Each row was made from one small tree. The marks that hang from a mark follow it in brackets, in the order of their numbers. Every link used is in the known rows. Write each row's tree.
Known rows
Z_87[Z_74 Z_379 Z_538[Z_253] Z_911]: [  1.9 -18.1  18.6  -2.8  -0.5   4.1  15.0   3.6   2.3  11.5   1.2  24.7
  -3.2  -3.9   1.1 -20.7  -5.9  12.2 -16.0   0.0  -7.2  -6.5  12.5  -3.4
   4.4  -0.8]
Z_598[Z_546]: [ -4.1   7.2  -4.1   2.7  14.1  11.3   3.0 -23.6 -14.7   0.9  -1.9 -44.1
  11.6  22.0   2.1   3.0  14.0 -24.6  -5.5  -3.3   7.1  13.8   9.1   3.3
   4.5   4.9]
Z_379[Z_87[Z_74 Z_538]]: [ -8.1  17.2 -16.6  -5.5 -10.5  11.0  14.8 -18.6  -9.9  16.5  -4.9 -12.3
   2.5  13.3   6.6  -6.6  -0.9   8.0 -24.5   0.7  -8.2   6.9   4.4   8.8
   2.3   6.0]
Z_911[Z_87[Z_379 Z_538[Z_253]]]: [ -9.1 -14.2  -5.4   2.5  -8.8  17.2   7.4  -1.8  -5.7  20.5  -7.1  -5.2
 -19.0   1.6   4.6 -10.6  19.5  -1.0  -5.4  11.7   0.3   6.2   8.8 -16.5
   0.4  -1.4]
Z_546[Z_598[Z_87[Z_74 Z_538[Z_253] Z_911]]]: [  2.6  11.8  10.4   1.6   6.8   8.5   8.8  11.2   3.9  22.4   8.3  67.1
   4.6  -3.7  -4.2 -15.1  -3.6  -4.3  -6.7   3.0 -11.3  -5.8   6.5   2.0
 -10.1  25.3]
Z_379[Z_87[Z_538[Z_253] Z_911]]: [ -5.5  -6.4 -13.3  -3.6  10.7  18.4  20.9 -15.9   1.2   4.0  -5.0  18.3
   6.2   3.7  -3.2   7.8   4.0   2.9 -18.6   6.8  -8.7   7.2  12.5  -5.9
   6.5   6.5]
Z_546[Z_598[Z_87[Z_74 Z_379 Z_911]]]: [ -7.3  18.8   5.7   2.8  10.2  -6.9  -6.0   3.3 -11.8  29.5  -1.5   3.0
   3.6  -6.2   1.3  -5.2  -7.2  -1.5   9.3  -4.4 -11.9  -3.3  -0.2  -5.6
  -4.4  28.2]
Z_598[Z_87]: [-12.3  17.4  -9.5  -3.1   6.3  10.4   7.5 -24.9 -17.2   8.0  -4.3  -8.0
  -4.9  15.0  -0.2  19.4  24.4 -22.7  -2.2  -1.4   2.5   6.0   1.9   2.2
   0.4  11.7]
Z_74[Z_87[Z_379 Z_538[Z_253]]]: [ -5.6 -13.7  -1.1  -4.4   4.9  19.9  13.5  -5.0   5.9   9.6  -7.1   2.7
  -8.7  -2.6  -5.5   6.6  12.9 -18.1  -6.2   6.4   0.8   5.6   9.8 -16.5
   6.8 -17.5]
Z_87[Z_74 Z_379 Z_538 Z_911]: [  0.9  -3.4  10.2   1.6  -6.2  -3.5   8.1  -1.2  -2.2  17.2  -3.7  -1.3
   2.5  -3.0   2.2 -14.6  -8.2  15.5 -10.6  -4.5  -7.9  -7.6  11.9   9.1
   4.6  14.6]
Z_598[Z_87[Z_74 Z_538]]: [ -5.5  21.0  -1.6  -1.9 -11.4   5.6   9.8  -6.3 -10.1  17.9   2.6  21.5
  -4.4   8.1   0.1  -3.3   9.5  -4.1 -16.7  -1.4  -2.4  -4.1   4.8  14.2
  -5.1  17.7]
Z_87[Z_74 Z_911]: [  0.6   8.0  14.1  -5.4   7.0  -1.6  16.7 -25.0 -12.8   1.1  -5.1   3.7
  10.9  12.6   3.5  -1.7  -4.0  -0.1  -5.5  -5.2  -1.7   0.3  10.6  15.8
  10.5   9.2]
Z_538[Z_87[Z_74 Z_379] Z_253]: [-13.2  -7.2   4.3 -13.0  -4.6  11.5  11.2  -2.6 -17.2  11.5   1.8  12.1
 -13.6   4.7   5.9 -19.4   7.5   1.1  -3.5  -2.6  -2.2   9.5   9.4 -24.0
  -1.0 -16.0]
Z_610[Z_538[Z_87]]: [ -4.3  10.2 -22.4 -13.2 -13.0  21.0  10.9 -31.3 -17.1  -3.6  -3.0 -12.8
   5.1   9.8   1.3  13.1  19.7 -24.5  -6.8  -3.2  10.5  14.8  11.0   9.6
  -0.9  23.4]
Z_74[Z_87[Z_379 Z_538[Z_253] Z_911]]: [ -2.0 -17.7   6.3  -3.8  12.8  13.9  15.2  -1.4   9.0   6.9  -8.2  18.4
   0.0 -10.0 -10.0  11.3   1.5 -11.5  -0.3   5.0  -2.8   0.7  15.5 -13.4
  12.7  -7.6]
Z_911[Z_87[Z_379]]: [-14.6   2.2  -9.5   1.5  -3.9   6.8  -0.2 -19.1 -21.3  19.0 -14.5 -49.9
 -10.8   8.9   8.5   1.4  18.9  -6.1   9.8   5.9   2.7  11.2   4.1 -11.9
   7.6   2.9]
Z_253[Z_538]: [  3.1  15.6  -1.5  -5.4  -1.1  15.4  10.2 -40.4  -4.7  -7.6  -6.0 -31.9
  -2.1  15.7   0.3   7.4  10.3 -23.4  -7.3  -2.7   3.4  10.9   6.1  13.1
  14.2  12.6]
Z_610[Z_538[Z_87[Z_74 Z_379 Z_911] Z_253]]: [ -0.2 -11.3   3.5 -17.8 -11.1  10.1  16.6  -4.9 -10.5   0.6   2.5  17.5
   0.8  -7.6   0.8  -6.1  -5.5  -0.7 -10.0  -4.3   1.9   3.6  13.2  -7.7
   4.0   8.4]
Z_87[Z_379 Z_911]: [ -5.2  -8.0   2.6   1.8  10.6  -0.1   5.1 -19.1 -10.5   6.3 -10.3 -27.6
   3.4   2.5   0.8   8.1   5.6  -2.2   3.1  -2.6  -2.6   2.8  11.0  -2.1
   8.5   9.4]
Z_598[Z_87[Z_379 Z_538] Z_546]: [-10.1   7.2 -15.4   6.7   1.1   6.9  -8.7  11.4 -10.2  24.5   2.7 -29.0
  -2.3   0.3  -3.0   0.0  13.8 -12.8  -8.5  -3.6  -1.8   1.4   8.7  -7.3
  -5.9  17.8]
Z_546[Z_598[Z_87[Z_74 Z_379 Z_538]]]: [ -7.5  20.8  -4.6   7.1  -9.2   1.7  -8.3  13.2  -5.2  38.5   2.6   5.8
  -5.2  -4.4   3.8 -20.8   1.1  -2.1  -4.6  -2.2 -11.2  -4.5  -1.2  -1.7
 -14.8  26.9]

Which tree is each row?
[ -6.5  -6.7   5.8  -2.2 -16.0   9.9  10.5   4.2  -9.0  22.6  -3.9   2.6
 -18.5   2.4   8.7 -26.4   7.9   9.5 -10.8   8.7  -2.6   2.4   5.8 -10.7
   4.4  -8.5]	Z_911[Z_87[Z_74 Z_379 Z_538[Z_253]]]
[-12.2 -18.8   0.3  -7.6  11.5  12.2   9.0  -3.3 -12.1   5.3  -1.9  17.8
  -5.3  -4.0  -3.7  -0.9   9.9  -2.1   7.8  -1.2  -4.5  10.1  18.5 -25.1
   1.8  -1.0]	Z_538[Z_87[Z_379 Z_911] Z_253]
[ -5.9  12.7  -8.6  -4.3  -1.2   4.4  16.8 -15.1  -6.9  14.4  -6.0   4.2
  11.2   4.5   1.9  -2.2 -11.2  16.1 -18.1   0.0 -11.5   1.8  10.3  13.8
   7.3  15.3]	Z_379[Z_87[Z_74 Z_538 Z_911]]
[ -0.7 -24.6   6.5   2.1   4.3  10.3  11.6  -1.6   4.7   8.2  -2.6  14.3
  -3.5  -4.9  -2.8  -4.9   5.6   3.5 -10.2   3.3  -5.0  -1.8  14.2 -10.2
   2.3   6.0]	Z_87[Z_379 Z_538[Z_253] Z_911]
[ -6.5  10.1  -9.1  11.1   6.0   2.3 -11.1  10.3  -0.1  32.8  -1.2  12.8
   3.3 -12.2  -5.6  -2.1   4.0  -3.0   5.6   0.3 -13.1  -5.9   5.8  -3.2
 -12.4  41.5]	Z_546[Z_598[Z_87[Z_379 Z_538 Z_911]]]
[ -7.3   1.0  -9.8  -0.7  -2.5  12.3   5.5 -11.3   0.5  15.1 -11.6 -21.0
  -3.4  -2.2  -5.2   9.7  10.8 -14.8  -1.6   2.4   0.4   5.1   9.4  -4.4
   7.6  -3.0]	Z_74[Z_87[Z_379 Z_538]]
[-14.3   8.8 -11.0   2.1  11.4   4.5  -7.5  -0.9 -19.7  17.2  -0.8 -47.8
  -1.6   7.8  -0.9   8.2  14.8 -19.7   0.2  -6.1   1.6   5.8   3.7 -14.7
  -0.6   8.2]	Z_598[Z_87[Z_379] Z_546]
[  4.8   4.4  10.8  -0.2  -3.3   1.4  16.0 -12.4  -4.1   8.8  -2.1  21.0
   9.4   5.9   0.4 -10.9  -4.1   7.9 -14.3  -1.4  -4.3  -3.9  15.0  23.8
   5.6  19.4]	Z_87[Z_74 Z_538 Z_911]
[ -4.5   9.2   1.9   3.3   3.4  -6.0  -3.7  22.3  -8.8  26.6   4.6  -3.4
   5.8  -6.8  -5.2 -12.2  -9.3   3.4  -8.8  -8.1  -7.9  -9.4  12.3   2.6
  -1.6  22.0]	Z_598[Z_87[Z_74 Z_379 Z_538 Z_911] Z_546]
[ -1.4  -4.6  -0.6  -7.3   6.8  25.2  20.4 -17.1   7.0  -0.5  -5.1  24.8
  -3.0   7.2  -7.3  10.4  17.1 -26.5  -9.9   8.2   4.6   9.2  11.1  -4.1
   7.4 -12.3]	Z_74[Z_87[Z_538[Z_253]]]
[ -7.0   3.0  -8.3   8.2   9.3   1.0  -7.5  15.7  -6.9  23.7   2.4 -13.2
   5.2  -7.3  -9.1   4.2   3.5  -6.1  -3.3  -6.0  -5.0  -4.1  14.7  -3.7
  -2.3  28.2]	Z_598[Z_87[Z_379 Z_538 Z_911] Z_546]
[-10.5  22.4   1.2   2.8   1.6  -0.2  -6.9  -0.1 -14.4  31.2   0.2 -11.8
  -3.2   2.8   6.6  -9.0   3.1  -8.8   4.5  -3.7  -7.2   0.3  -5.9  -9.0
  -9.2  18.2]	Z_546[Z_598[Z_87[Z_74 Z_379]]]
[ -2.7   9.8   4.4 -12.4  -9.4   1.7   3.7  -8.4 -12.9   7.4  -1.7  -7.4
  -3.7  -7.4  -3.1 -14.1 -15.0   5.1   3.5  -9.1  -9.5   5.0  16.9   0.4
  13.4  15.8]	Z_253[Z_538[Z_87[Z_74 Z_379 Z_911]]]
[ -3.5  -1.9  -0.6  -8.8   3.7  12.0  24.8  -9.9  -0.1   7.7  -1.2  28.3
   5.1   4.7   0.4  -5.5  -8.9  13.0 -24.0   3.9 -10.8   3.1   9.6  -0.5
   6.5   1.1]	Z_379[Z_87[Z_74 Z_538[Z_253] Z_911]]
[ -7.5  -0.6   2.0  -3.9  16.8   3.5   8.1 -18.6  -5.8   5.8 -16.1 -22.0
   6.1  -3.3  -6.6  24.6   1.7 -15.9  13.4   0.6  -0.6   5.5  11.5  -6.8
  19.2  -2.0]	Z_74[Z_87[Z_379 Z_911]]
[  2.3  -3.6  12.8  -5.5  -5.5  15.2  21.8 -10.6   1.0   4.1   3.6  28.7
  -4.8  13.1   4.0 -17.8   7.8  -2.2 -24.7   3.3   0.3   1.0   8.2   6.9
  -1.8  -6.1]	Z_87[Z_74 Z_538[Z_253]]
[ -7.7  12.7  -4.2   0.6  24.4   4.0   1.2  -8.7 -17.0   6.9   0.9 -11.3
  13.1   8.4  -7.9  17.8   7.8 -20.6   2.0  -5.9   1.8   4.9  12.2   3.7
   4.9  21.9]	Z_598[Z_87[Z_911] Z_546]
[ -6.8   2.7  -6.8  -9.9  -5.5  18.4  22.7 -14.3  -3.1   9.0  -0.1  11.4
  -2.7  13.4   6.4 -10.0   2.0   4.4 -30.6   4.5  -7.3   7.7   3.5  -3.3
   2.4 -10.4]	Z_379[Z_87[Z_74 Z_538[Z_253]]]
[ -7.9   5.0 -21.9  -0.6   4.8  11.1  12.7 -20.5  -4.7   9.3  -8.8  -4.9
  12.0   4.9  -2.5  11.0   1.5   3.9 -13.8   2.9 -10.1   6.8  12.0   6.9
   6.9  22.8]	Z_379[Z_87[Z_538 Z_911]]
[  5.2  -9.3  19.3  -4.9   0.9   8.8  23.8  -6.7   3.5   2.6   3.0  44.1
   3.4   5.3  -0.6 -14.9  -2.3   4.5 -18.8   2.8  -4.4  -3.4  14.7  10.1
   4.7   4.4]	Z_87[Z_74 Z_538[Z_253] Z_911]
[ -6.5 -12.2 -12.3 -13.9 -11.5  22.8  12.0 -14.4 -10.0  -0.1  -0.2 -12.5
  -5.9  -0.4   1.9   3.5  16.9 -19.6  -9.1  -1.1   7.5  12.9   9.3 -18.8
  -1.2   4.4]	Z_610[Z_538[Z_87[Z_379] Z_253]]
[ -8.0  24.1   0.8  -4.8   8.4   3.6   4.1  -7.4 -22.5  11.8   4.1 -19.1
   5.5  17.7   0.8   0.3   5.9 -19.1  -8.2  -7.2   3.0   4.5   3.8   4.5
   0.8   6.5]	Z_598[Z_87[Z_74] Z_546]
[-12.4   2.5   1.7  -8.9  -1.9  -3.0   4.5  -3.4 -20.9  15.7  -3.2   3.6
   0.7  -3.6   1.5  -9.4  -6.1  10.3   6.5  -7.3  -7.4   3.9  17.0  -6.7
   4.7   8.5]	Z_538[Z_87[Z_74 Z_379 Z_911]]
[ -8.8   6.8  -2.8   3.0 -20.6   2.2   2.6   0.9 -14.4  29.3  -8.3 -16.3
 -12.8   2.7   9.5 -20.7   5.5  12.1  -5.9   5.3  -3.1   1.1   6.0   2.8
   3.1   6.0]	Z_911[Z_87[Z_74 Z_379 Z_538]]
[ -8.2  12.9  -3.6   3.0  -5.9   0.3  -5.8  16.6 -11.2  28.9   5.3 -18.6
  -3.9   1.7  -0.2 -13.8   1.0  -3.3 -14.5  -7.4  -4.6  -3.9   6.4  -2.5
  -6.5  12.0]	Z_598[Z_87[Z_74 Z_379 Z_538] Z_546]
[ -2.0  -4.1 -13.0 -16.6  -7.4  28.0  19.6 -26.9  -9.7  -9.9   1.5  12.0
   0.5   7.8  -0.1  10.0  20.8 -26.6 -11.8   1.4  10.9  15.3  10.1  -4.1
  -2.0   8.3]	Z_610[Z_538[Z_87 Z_253]]
[ -1.7  13.0  -7.5 -10.5   0.9  12.2   7.1 -26.2 -10.9  -4.2  -2.9   5.9
   4.6   1.5  -8.8   6.9   2.0 -13.5   7.6  -5.1  -3.8  13.1  21.8   8.2
  12.4  26.4]	Z_253[Z_538[Z_87[Z_911]]]
[ -2.3   1.4   6.7  -4.0 -14.3  15.3  18.0  -7.6  -8.1  14.3  -1.6  26.6
 -11.8  11.8   6.9 -21.1  11.8   1.7 -13.1  10.9   1.1   5.5   8.4   1.8
   3.5  -3.4]	Z_911[Z_87[Z_74 Z_538[Z_253]]]
[ -8.5   9.7 -14.3  -7.5  -9.9  13.7  -2.7 -17.7 -13.2   6.8  -4.6 -33.0
 -10.9   0.5  -1.3  -2.9   9.4 -14.1   4.7  -5.7  -3.2  14.0  12.8  -8.4
   6.5  11.7]	Z_253[Z_538[Z_87[Z_379]]]
[ -9.2  15.2 -16.0  12.3  -1.1   8.4 -11.5   7.6  -1.9  34.3  -0.5  -4.5
  -5.0  -4.3  -0.8  -7.6  14.0 -12.2   1.5   0.8  -9.0  -0.3   0.4  -5.9
 -16.7  33.4]	Z_546[Z_598[Z_87[Z_379 Z_538]]]
[-11.1   3.2  -4.4   1.7  19.0  -1.7  -5.4   2.4 -15.8  16.3  -1.6 -32.0
   7.1  -0.5  -5.5  13.6   4.4 -12.4   6.3  -7.7  -2.9   1.0  10.2  -9.5
   3.5  18.7]	Z_598[Z_87[Z_379 Z_911] Z_546]
